Every row comes from one small tree of marks. The marks that hang from a mark follow it in brackets, in the order of their numbers. Every link used is in the known rows. Which tree was each row made from?
Known rows:
q_113[q_559 q_900]: [ -4.7 -35.8  -3.1 -15.9   5.4  13.3 -20.3  23.0   4.3  -4.9 -18.4 -27.6
  12.4  13.9 -17.8 -13.1  24.9   2.4 -15.6   2.8  -6.7]
q_900[q_113 q_480[q_559[q_312[q_478]]]]: [ -3.2 -37.7  14.3  -9.5  37.8   6.3   6.7  28.3 -17.0  -6.6   3.4 -12.6
  30.6   3.0 -44.5  25.0  -9.3 -40.3   6.6   4.5 -18.3]
q_312[q_488[q_281] q_559[q_480]]: [ -3.1 -16.1  27.8 -32.3  18.3  22.4  -2.9  30.7  26.5  -3.7   1.0  -2.4
 -11.6  -2.0  11.9  20.5  -3.5  13.1 -15.0  13.0   5.2]
q_722[q_113[q_559[q_312[q_488]] q_900[q_480]]]: [ -8.7 -33.8  28.5 -40.0  20.2  10.8  -0.3  37.3  13.6  -1.9 -25.4  -5.9
  21.1   2.2 -23.1   1.6  22.0  -5.6 -17.9  11.7   0.8]
q_722[q_113[q_559[q_312[q_488] q_480[q_900]]]]: [-22.9 -30.9  40.4 -34.8  21.8   1.1 -13.6  19.1  21.2  -3.3 -32.7  -7.8
   3.0   7.5  -7.9   7.3  10.5 -14.9 -13.5  10.5   1.6]
q_113[q_900]: [ -3.9 -20.8  -1.8 -16.2   0.1   8.6 -11.1  21.0   1.5  -5.5   4.5 -30.1
  19.0   5.1   3.3 -15.4  15.8   6.6 -11.5   0.7  -9.9]
q_978[q_113[q_722 q_900]]: [ -8.0 -23.2   8.4 -15.1   6.3  18.5 -12.2  15.7  -0.3  -2.8   6.2 -33.8
  21.9  13.1  -7.1 -22.3   8.0   1.3  -8.4   2.1 -19.6]
q_480[q_900]: [ -7.9 -14.5  17.9 -10.6  12.4  -0.9 -13.7  10.1  -0.4  -8.1  -1.0 -28.6
   8.5   2.4 -10.6  -9.2  -1.1  -9.9  -8.2   1.3 -12.4]
q_312[q_478 q_488 q_559[q_480[q_900[q_113]]]]: [ -4.3 -15.7  27.6 -15.3  22.0  -5.2  -8.7  31.0   2.9  -5.3  -1.5  -6.3
   1.8  11.0  -8.2   9.1   3.9 -27.6 -18.2   8.6  -7.8]
q_900[q_113[q_722]]: [ -5.2 -17.3  -5.4 -16.6  10.2   8.4  -5.7  12.9  -6.0  -9.6   5.3 -16.8
   7.0   9.1 -23.1   7.4   0.1   3.3   4.2   3.7  -9.7]
q_722[q_113[q_559[q_312 q_480] q_900]]: [-18.6 -39.6   7.6 -19.5   3.6   9.2 -21.8  18.9  12.9  -3.9 -22.2 -24.5
  22.2  12.5 -14.4  -8.7  30.9 -14.7  -8.7   4.4  -0.2]
q_978[q_113[q_559[q_312] q_722 q_900]]: [-13.6 -41.0  15.4 -13.9  16.1  25.5 -18.0  19.9   3.8  -0.7 -14.8 -29.9
  22.1  20.2 -27.3 -21.8  12.6 -13.1 -11.6   6.2 -17.4]
q_722[q_113[q_900[q_480]]]: [ -2.9 -18.3   5.6 -21.5   1.7   3.3  -6.6  21.8  -1.0  -7.2  -0.3 -25.7
  29.3  -2.6 -21.4 -10.3  20.8  -6.2  -5.9   2.4  -5.5]
q_281[q_488]: [ -6.5  -8.7  19.9 -35.2  32.7   3.6  -0.2  17.0   5.2  -7.5   1.0  -9.6
   7.6  -5.5   7.5  13.8 -16.8  21.9  -3.3   9.1  -7.9]
q_900[q_113[q_559[q_312] q_722]]: [-10.6 -34.9   3.3 -15.4  21.3  15.1 -12.4  16.9  -1.5  -7.5 -15.9 -13.3
   7.6  17.2 -44.0   8.1   6.1 -11.2   0.2   8.3  -7.3]
q_722[q_113[q_900]]: [ -7.5 -16.6   6.4 -18.0  -3.8   2.9 -16.0  15.0  10.0  -6.0  -6.7 -27.3
  20.6  -0.2  -1.0 -11.2  22.5   9.6  -5.4   1.3  -6.7]
q_312[q_478 q_488[q_281] q_559[q_480]]: [ -2.5 -23.9  39.5 -19.8  28.2  20.4  -2.0  34.3  25.4  -2.4  -2.1  -4.9
 -10.2  -7.7  17.8  25.0  -3.8   6.8 -11.6  13.7   1.0]
q_312[q_478 q_488 q_559]: [  3.1  -9.2  15.3  -6.9  19.3   5.1  -8.3  28.2  15.2  -3.5 -11.1  -6.7
  -5.3  -0.5   3.3  15.8  -0.6  14.6  -8.3   8.9 -12.5]
q_312[q_478 q_488[q_281] q_559[q_480[q_900]]]: [ -6.9 -26.0  64.1 -20.0  29.7  12.2  -6.6  33.5  24.0  -1.4  -4.4  -9.8
  -8.1  -3.7  10.3  13.5  -2.7 -17.3 -23.0  14.1   0.5]
q_312[q_478 q_488 q_559[q_480[q_900]]]: [ -6.7 -15.9  33.5  -7.4  18.6  -4.0 -13.5  27.0  12.5  -2.5  -8.1 -13.9
  -3.2   7.8   3.9   4.7   5.2 -18.6 -18.7   8.2  -8.5]
q_113[q_559[q_312 q_480] q_900]: [-15.1 -43.7   1.5 -16.5   8.2  14.2 -16.8  24.4   4.1  -3.4 -10.8 -27.7
  20.7  17.3 -10.5 -13.0  25.6 -19.0 -14.9   3.7  -3.6]
q_978[q_113[q_900]]: [ -4.2 -16.6  -1.9 -18.1   8.3  17.5 -11.4  17.4  -4.0  -4.9   7.8 -31.1
  25.2   6.4   1.3 -24.1   5.2   2.4  -9.1  -0.2 -20.4]

Which tree is each row?
[  0.2 -37.4  -2.8 -19.0  11.0  13.7 -10.6  29.6  -6.8  -5.9 -12.8 -26.0
  20.7  11.6 -39.5 -11.6  24.7 -14.8 -16.1   3.7  -5.5] -> q_113[q_559 q_900[q_480]]
[ -2.5 -15.2   7.9  -9.2  15.8   4.5  -8.0  27.3  13.5  -3.4  -5.4  -9.1
  -4.5   4.7  11.5  16.8   3.3   5.1  -8.2   8.4  -7.3] -> q_312[q_478 q_488 q_559[q_480]]
[ -6.9 -43.1  22.2  -6.6  34.2   7.7   6.0  26.8 -13.6  -4.7   1.4 -15.0
  27.0   9.9 -52.2  26.4  -7.3 -42.4   7.3   6.9 -16.8] -> q_900[q_113[q_722] q_480[q_559[q_312[q_478]]]]
[ -1.4 -34.7  -8.8 -19.8  19.7  14.6  -5.7  21.5 -13.7  -9.9 -11.8 -13.5
   8.5  15.9 -64.8  11.6   8.6 -15.5  -0.2   6.9  -5.3] -> q_900[q_113[q_559 q_722] q_480]
[-18.3 -37.4  78.3 -32.0  44.5  15.5   8.6  33.0  19.4  -1.0   1.2 -10.2
   3.6 -14.0  27.5  14.9 -13.9 -16.9 -17.1  14.5   0.3] -> q_559[q_312[q_478 q_488[q_281]] q_480[q_900]]
[ -3.7 -28.5  48.6 -31.7  38.7  23.0  10.0  32.8  20.3  -3.5  -4.2  -4.7
  -6.0 -20.3  28.4  26.4 -15.4  27.3  -6.9  13.5  -2.6] -> q_312[q_478 q_488[q_281]]
[ -8.2 -35.7  15.1 -20.4  13.2   9.9 -11.8  25.0   3.3  -4.8 -20.5 -21.2
  28.9   5.2 -42.0  -8.3  26.2 -20.6 -10.1   6.2  -3.5] -> q_722[q_113[q_559[q_312] q_900[q_480]]]
[-18.2 -41.0  17.6 -11.5   8.7   6.2 -24.7   9.6   4.8  -5.2 -20.9 -29.4
  -0.9  22.7 -32.1  -4.4  15.6 -24.2 -11.0   5.0  -3.5] -> q_113[q_559[q_480[q_900]] q_722]
[-23.0 -40.1  26.5 -11.5  23.3  16.5 -21.2   7.8   0.6  -3.3 -14.2 -29.9
  12.1  22.8 -33.9 -13.6   0.8 -38.4  -7.7   6.3 -14.9] -> q_978[q_113[q_559[q_312 q_480[q_900]] q_722]]
[ -7.9 -25.9  17.4 -19.1  16.3  -2.0 -12.7  15.6  -6.5  -7.1  -3.8 -19.3
  16.0  16.2 -36.5   7.6  -2.7 -33.3  -7.0   0.8 -14.0] -> q_480[q_559 q_900[q_113]]
[-19.7 -34.1  33.7 -32.0  25.5   6.2  -8.1  24.4  12.0  -2.8 -21.8 -10.8
   1.2  12.4  -5.5   3.1   5.1 -18.4 -19.9   9.9  -1.6] -> q_113[q_559[q_312[q_488] q_480[q_900]]]
[ -5.2 -31.2  13.8 -21.7   3.0   3.2  -9.4  23.3   3.2  -3.7  -9.0 -24.1
  32.3   7.6 -35.3   3.8  20.6 -20.8  -5.1   1.4  -8.8] -> q_722[q_113[q_900[q_480[q_559]]]]
[-11.6 -34.7  54.4 -43.1  37.2  26.9   9.6  32.3  26.7   0.1  -6.7  -0.5
   2.7  -6.3   8.2  31.8 -18.8   6.3  -8.7  13.0  -3.0] -> q_480[q_559[q_312[q_488[q_281]]]]
[-19.2 -49.9  10.0 -14.5   5.6  16.4 -17.5  22.8   7.4  -1.4 -12.6 -30.4
  16.9  23.6 -19.2 -12.0  28.2 -16.8 -14.2   6.2  -2.0] -> q_113[q_559[q_312 q_480] q_722 q_900]
[ -5.7 -37.8  14.9 -19.2  12.8  18.6  -4.7  24.5  -7.5  -0.5   3.8 -31.0
  33.1  20.6 -40.9  -7.3   6.4 -29.4  -7.7   2.4 -21.3] -> q_978[q_113[q_722 q_900[q_480[q_559]]]]
[-11.9 -34.9 -11.9 -19.9  20.4  12.9 -10.4  17.9  -6.5  -9.4  -8.1 -13.2
  11.7  15.6 -28.4   9.0   7.4 -21.2  -0.5   4.7  -4.1] -> q_900[q_113[q_559[q_312 q_480]]]
[-11.0 -44.0  65.8 -30.3  47.2  24.8  10.4  36.0  25.3   1.5 -11.0  -2.1
   3.8 -11.6  13.4  38.0 -20.4   2.7  -5.7  14.3  -6.5] -> q_480[q_559[q_312[q_478 q_488[q_281]]]]
[-11.9 -41.4  39.7 -35.8  18.9  13.0  10.0  41.3   8.5   3.4  -2.5 -12.0
  25.8  15.7 -21.3   8.1   8.9 -19.7 -19.2  10.1  -8.3] -> q_113[q_722 q_900[q_480[q_559[q_312[q_488]]]]]
[ -7.6 -23.7  20.1   7.9  11.3  -4.0 -21.3  18.3  -3.5  -6.3   1.5 -24.0
   5.9  19.9 -35.4   0.1  10.9 -42.7  -9.0   6.1 -10.2] -> q_312[q_478 q_559[q_480[q_900[q_113[q_722]]]]]
[-17.9 -48.5  19.8  -6.8  13.4   7.3 -22.0  22.1  11.6  -2.6 -25.7 -27.2
  23.5   7.2  -8.9  -3.8  29.8 -19.4  -5.9   5.4  -4.1] -> q_722[q_113[q_559[q_312[q_478] q_480] q_900]]
[ -1.8 -17.2  -7.0  11.1   9.3   3.1 -20.2  16.3   3.4  -6.6  -0.6 -24.2
   3.8   6.5  -7.9   6.8   7.5 -10.8   0.7   2.5 -12.2] -> q_312[q_478 q_559[q_480]]
[-18.6 -28.1  47.4 -20.4  31.5  -0.9   2.9  25.8   7.6  -2.1  -2.4 -15.4
   9.1  -2.3  20.8   5.5  -5.7 -19.6 -13.0   8.6  -8.6] -> q_559[q_312[q_478 q_488] q_480[q_900]]
[-13.3 -37.2  -1.3 -20.2  -3.5   7.8 -26.0  17.2  11.9  -5.3 -24.5 -26.4
  15.1  13.9 -14.0  -7.2  34.6  -4.1  -8.9   2.2   1.0] -> q_722[q_113[q_559[q_480] q_900]]
[-17.7 -30.8  32.7   0.3  25.9  -0.9  -8.9  14.8  -2.2  -5.2   2.7 -29.5
  17.5   0.1   2.5  -3.9  -1.2 -35.1  -4.6   3.5 -12.8] -> q_559[q_312[q_478] q_480[q_900]]
[-13.6 -31.9   8.0 -14.9  20.3  12.1 -24.7   8.2  -3.6  -6.4 -16.1 -29.9
   8.6  17.8 -25.4 -12.8   2.2 -29.5  -9.0   1.8 -14.8] -> q_978[q_113[q_559[q_480[q_900]]]]
[-13.7 -26.7  22.1 -21.1  29.3   7.6   7.6  26.9   8.7  -3.1   0.5  -9.1
   8.0  -5.1  28.3  17.8  -8.6   2.7  -1.9   8.4  -8.2] -> q_559[q_312[q_478 q_488] q_480]
[ -2.1 -31.4  -5.0 -21.5  30.1  13.5  -0.5  25.3 -16.7 -10.5  -7.1  -9.6
  19.2   8.2 -56.2   9.2   1.5 -27.0  -0.7   6.4  -7.8] -> q_900[q_113[q_559[q_312]] q_480]
[-17.7 -50.8  14.1   2.4  24.5  14.7 -15.5  16.3   5.4  -3.4 -20.5 -24.9
   5.5  12.9 -19.6  11.6   9.3 -14.8   3.2   7.8  -7.9] -> q_113[q_559[q_312[q_478] q_480] q_722]
[ -9.5 -19.6  18.7 -15.6  12.6   0.6 -10.7  12.3  -6.6  -8.5   3.1 -22.7
   9.1  12.6 -29.8  -4.7   0.8 -19.0  -6.8   4.4  -9.9] -> q_480[q_900[q_113[q_722]]]
[ -1.9 -37.3  20.7 -29.0  46.4  11.8  11.5  40.2  -7.9  -6.2 -16.5   3.6
  12.2  -0.2 -32.2  23.3  -3.9 -17.2  -7.1  13.1  -7.5] -> q_900[q_113[q_559[q_312[q_478 q_488]]] q_480]
